Known rows, with every step that occurs
zakefe-zapifep-zuzag-zagu-paleko-vala: [ 22.5  11.1  11.5   5.0  16.5  -0.8  10.4  13.8   4.9  47.2   7.6 -22.9
 -34.8 -18.4  17.5  11.3  -3.7   0.4 -12.4  -1.9  -3.0 -13.5  23.1]
peku-zakefe-zapifep-zuzag: [ 19.9  15.8  23.7   8.3  -1.3  -3.6  26.0  -8.5  30.0  28.9  12.3  -4.0
  -4.1 -23.6   2.0   0.9  -5.8   5.2  -0.6   2.3 -31.1 -24.6  -0.6]
paleko-zagu-zuzag-zakefe-peku: [-35.5  34.6  16.0   3.7   2.3  -7.8  18.6  -3.6  10.8  11.9  21.9  40.1
  18.9   5.1  -8.0  16.2   9.8  -2.7 -47.1 -14.5 -17.7 -14.5 -12.2]
zuzag-vala-paleko: [ -9.9  13.7  -8.6  -8.1   2.2  10.5  -3.0   6.6   1.1  -9.0   7.0  -0.6
  -1.2  -2.3  23.1 -23.6   1.0  11.1   0.8  -8.2 -56.0 -28.8   4.1]
vala-paleko-zagu-zakefe-zuzag-zapifep: [-30.0  42.4   0.7  -2.2 -10.7  -5.8  -8.9 -10.6  12.7  18.3  20.2   0.6
 -10.0   8.4  32.7  20.5  -8.5 -19.3 -20.0 -20.3 -81.6 -21.0  -2.5]
zapifep-zuzag-zagu-paleko: [  9.2  16.9   1.9   4.5  11.0   0.0  -3.5  11.7  -1.8  41.8 -13.1  -5.5
 -20.3 -11.1   9.5  13.6 -14.1 -13.7 -14.1  -0.1  -0.5 -10.1  17.9]
zagu-zakefe: [  0.5  -2.4   3.9  -2.2  -4.5  -4.2   7.2 -14.8   9.0  18.9  -1.5 -12.2
   0.1  -6.8  21.1  11.6 -17.3  -6.3  -4.7   2.2  -4.1  -4.1  -8.8]
zakefe-zuzag-vala-paleko: [-18.8  32.3 -13.9  -6.8 -11.0  10.3   0.7  10.2   9.4   0.3  -0.4  -1.4
  -1.6   2.3  33.8 -21.6   5.4   0.5  -8.9 -16.8 -78.7 -21.3   7.3]
vala-paleko: [  8.1   4.8  -2.4 -12.2   3.6   9.7 -12.4   6.3   5.8 -12.1  12.6   4.2
   5.2   6.8   8.7  -8.7  -7.5  -8.2   5.4  -9.2 -44.9 -20.2   9.4]
vala-paleko-zagu: [  6.8  16.0  -6.6  -6.4   6.4   3.8  -7.2   2.3   2.2 -21.4   7.4  15.7
  14.3  10.2   4.3   1.5  -0.5  -3.9  -8.9 -14.6 -42.3 -34.4   4.5]
zakefe-zapifep-zuzag: [  1.3  14.0  24.7   0.2   1.6   9.5  16.9   0.9  33.5  30.8   7.3 -12.4
  -9.9 -20.3 -12.7   7.8  21.0   9.8  -1.4  -1.1 -13.8 -19.4  -1.4]
vala-paleko-zagu-zakefe-peku: [ -7.3  20.2   2.0 -14.8  14.6   5.4  14.0   0.6  12.2   4.9  20.7  14.2
  17.3  18.6  38.6  10.7 -13.4 -18.0 -13.9 -18.1 -59.6 -33.3  -2.3]
zakefe-zapifep-zuzag-vala-paleko: [ -8.7  27.5  14.7  -7.8   3.5  20.7  14.5   7.4  35.3  18.5  14.0 -12.4
 -10.5 -23.0  11.4 -17.5  21.5  19.9  -2.7  -9.2 -71.5 -48.3   2.7]
zapifep-zuzag-vala: [-27.3  26.2   6.6   7.0  -4.2   3.9  24.0  -5.5  13.9  19.4 -17.7  -8.6
 -10.1 -21.6   8.6 -12.6  14.1  22.3  -8.0   3.9 -20.9 -12.4  -4.9]
zapifep-zuzag-vala-paleko-zagu-zakefe-peku: [-34.6  47.0   9.0  -7.4  11.0   8.0  37.4  -4.9  25.0  23.6   2.4   5.8
   8.2  -2.9  48.4  -2.3   1.2   4.1 -21.7 -14.7 -80.7 -47.2  -7.3]
zapifep-zuzag-zagu-zakefe-peku: [-28.6  30.5  19.1   0.5  12.9  -7.6  18.3  -8.6  21.7  57.7   9.7  -9.4
 -15.5  -3.7  24.3  21.7 -16.4 -29.1 -10.4  -1.0  -6.1  10.7   0.5]
zakefe-zapifep-zuzag-vala-paleko-zagu: [ -9.5  38.9  10.4  -2.4   7.8  14.2  20.9   2.9  30.7   9.4   8.3  -1.5
  -2.0 -18.0   6.3  -6.8  29.4  24.7 -16.9 -14.6 -70.5 -58.9  -3.3]
vala-paleko-zagu-zuzag-zapifep: [-38.9  39.6  13.4  -0.7  -0.5  -4.2 -20.5  -9.6  11.1  -1.9  37.4  18.8
  -6.1   5.7  -3.2  -3.7  12.3   0.2 -24.1 -16.9 -53.5 -36.2   4.4]
peku-zakefe-zapifep: [ 32.4  -2.5   7.3   5.5   1.8  -5.0  11.5  -2.6  11.9  12.3  21.5  -0.8
  -0.1 -12.6   7.2  -1.1 -10.1   1.4   1.4  -0.5 -22.7 -19.5  -1.5]
paleko-zagu-zakefe-peku: [-14.9  15.7   3.1  -3.2  12.2  -4.9  26.8  -4.9   4.6  17.8   5.9   9.0
  12.4  12.5  30.3  18.8  -6.3  -9.5 -19.7  -9.3 -17.1 -10.8 -12.6]
zuzag-vala-paleko-zagu-zakefe-zapifep: [ -1.3  18.0   0.4  -7.7   5.6   8.8  14.6  -5.4  21.8  12.1  18.2  -9.1
   1.1 -12.5  33.6   1.8   7.4  15.3 -20.9 -15.5 -66.3 -56.2 -11.8]
zapifep-zuzag-vala-paleko: [-20.0  31.3   5.3  -4.6  -0.7  13.9  11.3  -0.5  21.1   5.6  -4.2  -4.6
  -3.8 -14.8  17.8 -20.5   5.5  13.5  -1.8  -5.1 -63.5 -35.4   4.2]
zagu-paleko: [ 23.5  -6.7  -9.2  -3.8   5.3   8.2  -1.2  18.8 -14.3  10.6 -11.4   2.1
  -2.6   1.1  18.5   1.4 -10.4   1.5  -9.6  -2.1 -12.4 -18.2   9.6]
vala-paleko-zagu-zakefe: [  4.6  13.0  -1.9  -9.1   2.1  -0.2   1.1 -13.0  11.9  -2.7   5.7   4.1
  14.5   2.4  26.6  12.4 -17.5 -10.2 -12.3 -12.2 -45.4 -37.8  -4.3]

Rows
[  7.1  26.3  22.1  -8.9   2.7   9.3  19.1 -11.9  44.8  27.9  14.2  -9.2
   4.9 -15.8  13.8  20.0   2.9   0.9 -15.0 -13.9 -61.1 -58.5  -4.8] | vala-paleko-zagu-zakefe-zapifep-zuzag
[ 12.2  39.3   7.7   6.3   4.9   1.9  29.8  -6.0  26.5   9.8  11.8   6.5
   4.6 -22.0  20.1 -12.0   5.3  20.4 -16.2 -11.1 -84.8 -66.8  -2.9] | peku-zakefe-zapifep-zuzag-vala-paleko-zagu
[-14.0  31.4  -0.2  15.8 -15.1 -19.2  -1.1  -4.8  -1.9  20.4  17.0   3.9
 -20.5  -1.0  21.7   1.3 -14.5 -13.5  -7.2  -3.9 -51.3  11.0   1.3] | peku-zakefe-zuzag-zapifep
[-22.4  23.9   8.8   3.9  -3.7  -7.4   5.9 -14.2  10.2  -1.0   6.1  17.3
  14.6   0.3 -10.2   0.3  12.7   8.1 -31.1  -9.6   4.9 -26.1  -3.8] | paleko-zagu-zuzag
[-14.2   5.5   8.1  -7.9   7.7   1.3  19.7  -2.0   9.9  25.8  13.1  -2.3
   3.2   7.4  33.6   9.4 -12.7 -13.9  -5.2  -3.5 -18.8   0.7  -6.5] | zagu-zakefe-peku
[ 12.3  15.2   1.8   8.6  12.0  -7.5   6.9   6.7 -10.6  32.5 -11.1 -15.5
 -28.1 -12.9  23.7   8.4 -19.3  -4.4 -10.2   2.1   5.3   0.4  25.1] | zapifep-zuzag-zagu-paleko-vala
[ 23.7  -1.9 -13.3   5.7  15.3  -8.9  -8.0  11.8 -28.4  17.9   1.3 -10.2
 -25.1  -0.5  30.3   6.0 -24.7  -8.7  -9.5  -0.5  14.5   7.0  23.5] | zuzag-zagu-paleko-vala
[ 40.8  16.5   9.3   9.6  12.6  -5.7   8.7  10.6   9.3  53.2   9.0  -6.7
 -21.1 -23.4  16.9  11.4 -24.8 -12.7 -14.4   0.0 -23.2 -27.2  15.2] | peku-zakefe-zapifep-zuzag-zagu-paleko
[-17.4  31.1  16.4   7.3   0.3   0.3  41.3 -16.1  33.9  41.4  -6.2 -17.2
  -7.3 -30.0  19.4  13.7  20.9  27.5 -26.6  -2.8 -32.0 -44.4 -20.8] | paleko-zagu-zakefe-zapifep-zuzag-vala
[ -0.4  43.6 -20.4   6.6  -9.8  -9.0  14.8  -2.6   1.3 -11.2  -0.8  17.7
  13.5   2.8  43.6 -17.7 -12.6   0.8 -23.6 -18.0 -90.3 -40.8   1.3] | peku-zakefe-zuzag-vala-paleko-zagu
[-10.6  26.6  -4.7   3.1 -14.1  -9.7  15.7 -13.4  12.7  18.8 -13.9  -1.2
   9.8   3.1  27.6  23.7  -7.2 -11.3 -27.2 -12.1 -23.6  -9.9 -10.7] | paleko-zagu-zakefe-zuzag
[-46.1  23.4  20.2   6.0  -6.3  -7.5 -13.5 -11.6   8.0  20.6  30.0   3.6
 -20.1  -3.6 -10.1  -4.9  12.4   4.1 -15.7  -2.7 -11.0  -4.3  -0.4] | zagu-zuzag-zapifep
[-38.4  31.7   1.1   8.5  -3.5  -7.0  15.6 -12.3   5.8   0.5  -3.1  13.6
   8.2  -8.7   4.8 -14.8  22.1  26.8 -36.2  -7.5  -6.9 -33.6  -9.5] | paleko-zagu-zuzag-vala
[ 28.6  19.7 -19.2  10.3  -2.0 -15.5  -7.6  14.5 -16.7  33.7  -3.5   4.6
 -12.1   3.2  40.6   7.4 -40.3 -30.3 -21.1  -7.5 -29.7  -2.9  20.2] | peku-zakefe-zuzag-zagu-paleko
[ 44.8  12.7   9.4  14.0  14.8 -13.9  19.3   4.5   1.6  45.1  13.1 -15.3
 -27.8 -24.8  30.8   6.4 -29.6  -2.7 -11.1   1.7 -16.8 -19.3  23.0] | peku-zakefe-zapifep-zuzag-zagu-paleko-vala
[-13.7  11.4   7.9  -0.3   5.4   0.2  13.0   9.6   0.1  13.5  16.5  23.3
   4.9   3.9   2.7  16.3  -2.4 -10.9 -15.7  -5.6 -22.0  13.1  -7.6] | zuzag-zakefe-peku
[-28.2  34.2 -11.4   7.6 -14.4  -9.6  26.1 -11.8   6.9  20.9 -19.8  -5.6
   2.3  -6.2  42.2   8.1   4.5   7.6 -33.5 -11.0 -34.4 -15.8 -16.2] | paleko-zagu-zakefe-zuzag-vala
[-20.9  42.5   0.0   0.2   2.1   7.3  17.3  -3.9  14.3  -2.7  -9.7   6.4
   4.3 -11.1  14.3  -9.9  13.5  18.7 -16.1 -10.8 -61.9 -49.7  -0.1] | zapifep-zuzag-vala-paleko-zagu
[-16.6  31.2  10.4  -2.1  -6.2  -1.6  -6.2 -12.7  16.3  -7.1  21.6  34.5
  20.8  -3.2 -13.1   9.2  -3.1  -3.8 -40.2 -18.2 -44.9 -38.9  -3.6] | vala-paleko-zagu-zuzag-zakefe
[  5.6  27.9  -9.6  14.9  -7.4 -24.0  -4.8  -4.8  -1.6  23.7   7.2   2.1
  -8.8   1.7  20.7   5.2 -30.4 -32.9 -11.8  -4.7 -16.0  15.1   9.2] | peku-zakefe-zuzag-zagu
[-30.7  25.0   4.8  -7.9  -3.5   9.6  -2.2  -5.5  16.2  -3.5  17.8   5.3
   3.6  -6.4  16.2 -33.4   6.3  13.2 -17.6 -11.9 -51.9 -41.3   4.8] | zagu-zuzag-vala-paleko
[ -9.2  23.4  20.1 -10.5  -1.6  17.4  22.6  -8.3  43.4  37.3  11.8 -24.9
 -11.8 -29.0  31.0  -4.3   4.2  14.5  -6.1  -6.7 -77.2 -51.8  -5.6] | zagu-zakefe-zapifep-zuzag-vala-paleko
[ -2.6   6.9  -1.4   3.1  -0.8  -9.1  13.6 -17.0   5.3   9.6  -7.0  -0.7
   8.6  -2.4  16.8  21.3 -10.2  -0.5 -18.4  -3.5  -3.5 -18.1 -13.8] | paleko-zagu-zakefe
[ -3.4   5.1   1.5   2.8   3.6 -13.2  -8.1 -15.7   2.6  32.9   7.4 -15.1
 -14.7  -6.3  17.6  20.4 -24.1 -25.0  -8.9   1.9  16.2  11.6  -2.7] | zuzag-zagu-zakefe
[-22.7  16.1  18.8   3.8 -13.0  -5.1   0.3 -14.5  15.0  12.2  14.1  18.3
   6.3 -12.6 -17.6   8.1  -1.6   1.1 -31.6  -3.2  -3.0  -7.2  -8.2] | zagu-zuzag-zakefe
[ 16.8  10.2   8.2 -11.4   6.0   7.8   4.8  -6.2  27.1  11.0  24.8  -4.2
   8.2  -3.2  17.9  16.7  -2.1  -3.8 -12.7 -16.2 -52.4 -50.2  -6.5] | vala-paleko-zagu-zakefe-zapifep
